Each row was made from one small tree. The marks that hang from a mark follow it in brackets, in the order of their numbers. Every link used is in the known rows. Write each row's tree.
Known rows
z412(z97): 277 -130 22 -96 -23 466 -178 -70 -501 15 -184 425 -4 -458 139 257 -304 261 -213 210 -408 241 293 120 -364
z36(z432(z97(z545) z786)): 346 -703 -24 79 -15 188 73 -114 -260 -30 681 318 224 186 644 70 262 257 -248 -194 -223 111 203 143 44
z545(z97(z432(z36 z786(z440)))): -153 395 -29 -315 209 146 33 336 -167 -487 286 457 183 -234 163 -254 53 372 297 362 231 -5 336 58 -267
z440(z786(z432(z97))): 276 -366 102 81 171 -237 -79 -9 -337 -291 600 287 -268 -375 190 390 111 -486 164 -57 -516 -109 -64 18 -209
z412(z793): 245 31 3 200 -236 131 -399 -8 -290 83 -268 229 36 -506 59 -95 -448 200 -143 173 57 273 262 108 -523
z786(z432(z36)): 105 -87 32 -77 -116 -314 167 35 -159 -282 -174 561 -367 -277 259 -280 -37 -220 91 97 -229 -129 182 196 -449
z412(z97 z793(z826)): -47 -10 -81 9 -186 777 -660 -24 -134 218 -322 322 98 -712 214 161 -554 246 82 318 -307 118 262 71 -449
z440(z786(z432(z36 z97))): 83 -155 154 25 166 -287 -59 174 -133 -318 627 482 -349 -342 224 81 143 -490 311 -38 -370 -439 -57 -29 -289
z412(z97 z793): 286 -18 56 68 -97 706 -679 10 -341 99 -240 276 172 -641 136 -1 -561 136 -121 273 -291 285 316 -53 -441
z786(z432(z36 z97(z545)) z440): 153 -282 5 -262 7 -279 142 376 -173 -554 252 495 -204 256 499 -52 336 -400 387 34 47 -531 -56 74 143
z97(z545): 348 -74 -79 63 -191 -162 99 -214 -475 115 -368 399 46 45 172 107 -5 178 -358 91 -8 146 212 266 -47
z36(z432): 320 -429 -46 45 -34 224 78 -182 -440 -22 -243 376 -7 -209 423 188 -266 415 -278 -191 -272 297 263 331 -458
z793(z412 z826(z188 z230)): -258 -60 -136 -337 -13 -77 -9 -150 -322 257 -422 501 197 -456 158 101 -248 320 53 105 -13 -235 272 802 249
z432(z36): 44 131 39 -6 -162 -195 121 101 -231 -41 -214 583 -196 -282 69 -153 -157 297 -118 130 42 -91 266 216 -534
z545(z97): 214 159 -16 -14 27 368 -2 -293 -493 -27 -343 384 25 -397 76 121 -345 281 -140 336 -396 54 296 274 -300
z826(z188 z230): 270 -133 76 -244 54 -170 -15 -33 -701 100 -300 469 295 -572 154 -148 -218 159 -337 272 139 -92 329 551 322
z545(z97(z432)): 212 51 -79 -64 35 297 12 -194 -570 5 -367 281 221 -407 -3 223 -379 465 -84 312 -375 26 276 268 -269
z786(z432 z440): 240 -195 -49 -239 26 -274 138 120 -358 -612 -151 346 -313 -162 297 102 40 -275 186 56 11 240 112 188 -277
z440(z786(z432(z36))): 78 181 88 7 157 -375 -40 12 -159 -282 130 544 -342 -396 206 -85 88 -490 144 -12 -217 -100 97 25 -410
z97(z432): 234 -190 -93 -9 -155 -218 118 10 -513 23 -251 296 61 -337 -45 260 -234 473 -186 82 -35 202 243 281 -418
z826(z188): 200 -166 7 -93 334 -132 10 -72 -331 8 -336 464 94 -398 100 128 -312 263 -508 -7 49 -132 251 383 -318
z786(z432(z36 z97) z440): 50 -304 80 -263 36 -253 129 481 -126 -688 398 481 -388 -108 369 -10 126 -294 485 36 -34 -430 -21 88 -233
z412(z97(z545) z793(z826(z230))): 137 39 -88 -121 -505 689 -676 -73 -531 430 -417 361 453 -551 406 -146 -293 17 140 557 -141 46 327 234 568

Which tree is each row?
65 -66 -99 -196 19 -304 122 338 -301 -414 351 246 115 -167 85 101 165 377 43 95 450 507 258 98 -321 -> z97(z432(z786(z440)))
-25 -136 -94 -165 56 337 -159 7 -213 20 294 291 227 -285 32 182 -85 467 29 28 -420 502 362 139 -410 -> z793(z412(z97(z432(z786))))
137 -384 106 -52 -97 -229 120 185 -144 -321 330 504 -377 -236 297 -80 16 -232 255 70 -391 -466 36 147 -334 -> z786(z432(z36 z97))
-219 20 -173 -178 -494 -78 97 -156 -421 250 -329 413 -34 -370 93 129 -131 372 299 210 -156 124 268 690 116 -> z793(z412 z826(z230))
269 -593 -43 -126 128 178 65 180 -254 -384 740 308 213 324 713 163 384 195 4 -213 131 159 133 95 140 -> z36(z432(z97(z545) z786(z440)))
68 22 -148 22 -237 727 -664 -136 -180 348 -462 345 259 -374 352 129 -350 130 -7 295 -228 30 247 84 -70 -> z412(z97(z545) z793(z826))
401 1 -17 72 -135 672 -684 -75 -394 230 -370 284 341 -308 285 -50 -369 28 -217 259 -247 184 279 -41 -65 -> z412(z97(z545) z793)
78 -124 64 59 -146 -219 112 169 -51 -40 712 534 31 110 288 -244 348 119 -80 112 86 -278 196 48 -38 -> z432(z36 z97(z545) z786)
-11 171 -97 -242 -18 -392 152 434 -141 -318 246 471 227 208 256 -229 380 265 63 98 638 79 261 52 -28 -> z97(z432(z36 z786(z440)) z545)
-256 -42 -206 -162 -96 536 -163 -176 -121 184 -338 449 -104 -327 127 481 -317 403 192 73 -573 108 242 372 -443 -> z793(z412(z97) z826)
273 -376 17 113 -136 -156 92 -27 -273 -6 680 329 99 81 252 60 338 134 -198 78 -49 63 175 93 60 -> z432(z97(z545) z786)
-6 -39 36 -162 -11 -233 111 475 -47 -402 762 510 33 263 366 -151 474 61 163 106 448 -239 132 -7 66 -> z432(z36 z97(z545) z786(z440))
157 49 -85 -25 -195 -296 157 109 -354 124 -372 496 172 54 136 -70 6 348 -171 98 160 -230 224 238 -118 -> z97(z432(z36) z545)
398 -369 33 87 141 -275 -66 -135 -375 -157 466 304 -97 -29 339 345 323 -600 51 -80 -445 -211 -85 9 168 -> z440(z786(z432(z97(z545))))
-78 305 6 -93 70 167 40 46 -169 -112 215 469 213 -389 85 -330 -62 432 31 359 -134 -53 405 132 -352 -> z545(z97(z432(z36 z786)))
30 -83 -119 -124 268 712 -761 -92 -72 350 -542 421 479 -457 407 103 -479 71 -259 199 -115 -340 250 181 53 -> z412(z97(z545) z793(z826(z188)))
142 -287 -57 -167 146 129 94 132 -232 -472 360 343 50 -65 544 13 121 312 -49 -179 236 596 312 147 -358 -> z36(z432(z786(z440)))
200 -147 91 59 139 -337 -53 56 -158 -192 505 499 -168 -9 367 53 355 -603 196 -46 -317 -533 -81 -35 99 -> z440(z786(z432(z36 z97(z545))))
-121 -45 95 -173 30 -194 103 574 -19 -524 899 486 -156 -88 231 -122 264 183 268 125 375 -143 149 -4 -319 -> z432(z36 z97 z786(z440))
83 -284 30 -138 50 -128 86 381 -221 -500 876 303 -85 -120 183 192 231 179 146 82 238 204 132 35 -222 -> z432(z97 z786(z440))
172 -63 -153 -195 -17 -329 141 229 -346 -288 205 273 307 166 211 45 352 265 -55 91 506 406 239 104 60 -> z97(z432(z786(z440)) z545)
-123 270 29 -211 25 -264 125 429 -23 -474 407 546 -148 -128 194 -312 218 200 126 135 540 212 311 47 -448 -> z432(z36 z786(z440))
229 -396 40 -47 -133 -281 136 78 -168 -187 197 512 -206 106 420 -151 229 -342 138 50 -325 -560 10 138 52 -> z786(z432(z36 z97(z545)))
-44 -109 -138 -27 -187 673 -652 109 -212 257 -347 221 284 -732 136 270 -603 421 138 300 -275 94 259 92 -427 -> z412(z97(z432) z793(z826))
-337 -97 -218 -182 274 -54 31 -193 41 176 -459 485 2 -276 99 366 -325 414 -70 -147 -122 -253 192 634 -397 -> z793(z412 z826(z188))
68 -102 -211 -31 -227 653 -640 -5 -256 381 -488 252 458 -384 275 224 -398 305 26 283 -194 -13 234 82 -51 -> z412(z97(z432 z545) z793(z826))
65 76 -79 -22 -147 -375 169 142 -153 41 199 488 228 48 162 -316 249 319 -168 130 281 40 320 106 -115 -> z97(z432(z36 z786) z545)
122 75 -67 -35 80 216 12 -173 -386 -87 188 281 278 -399 55 -34 -85 416 -86 350 -237 282 381 156 -275 -> z545(z97(z432(z786)))
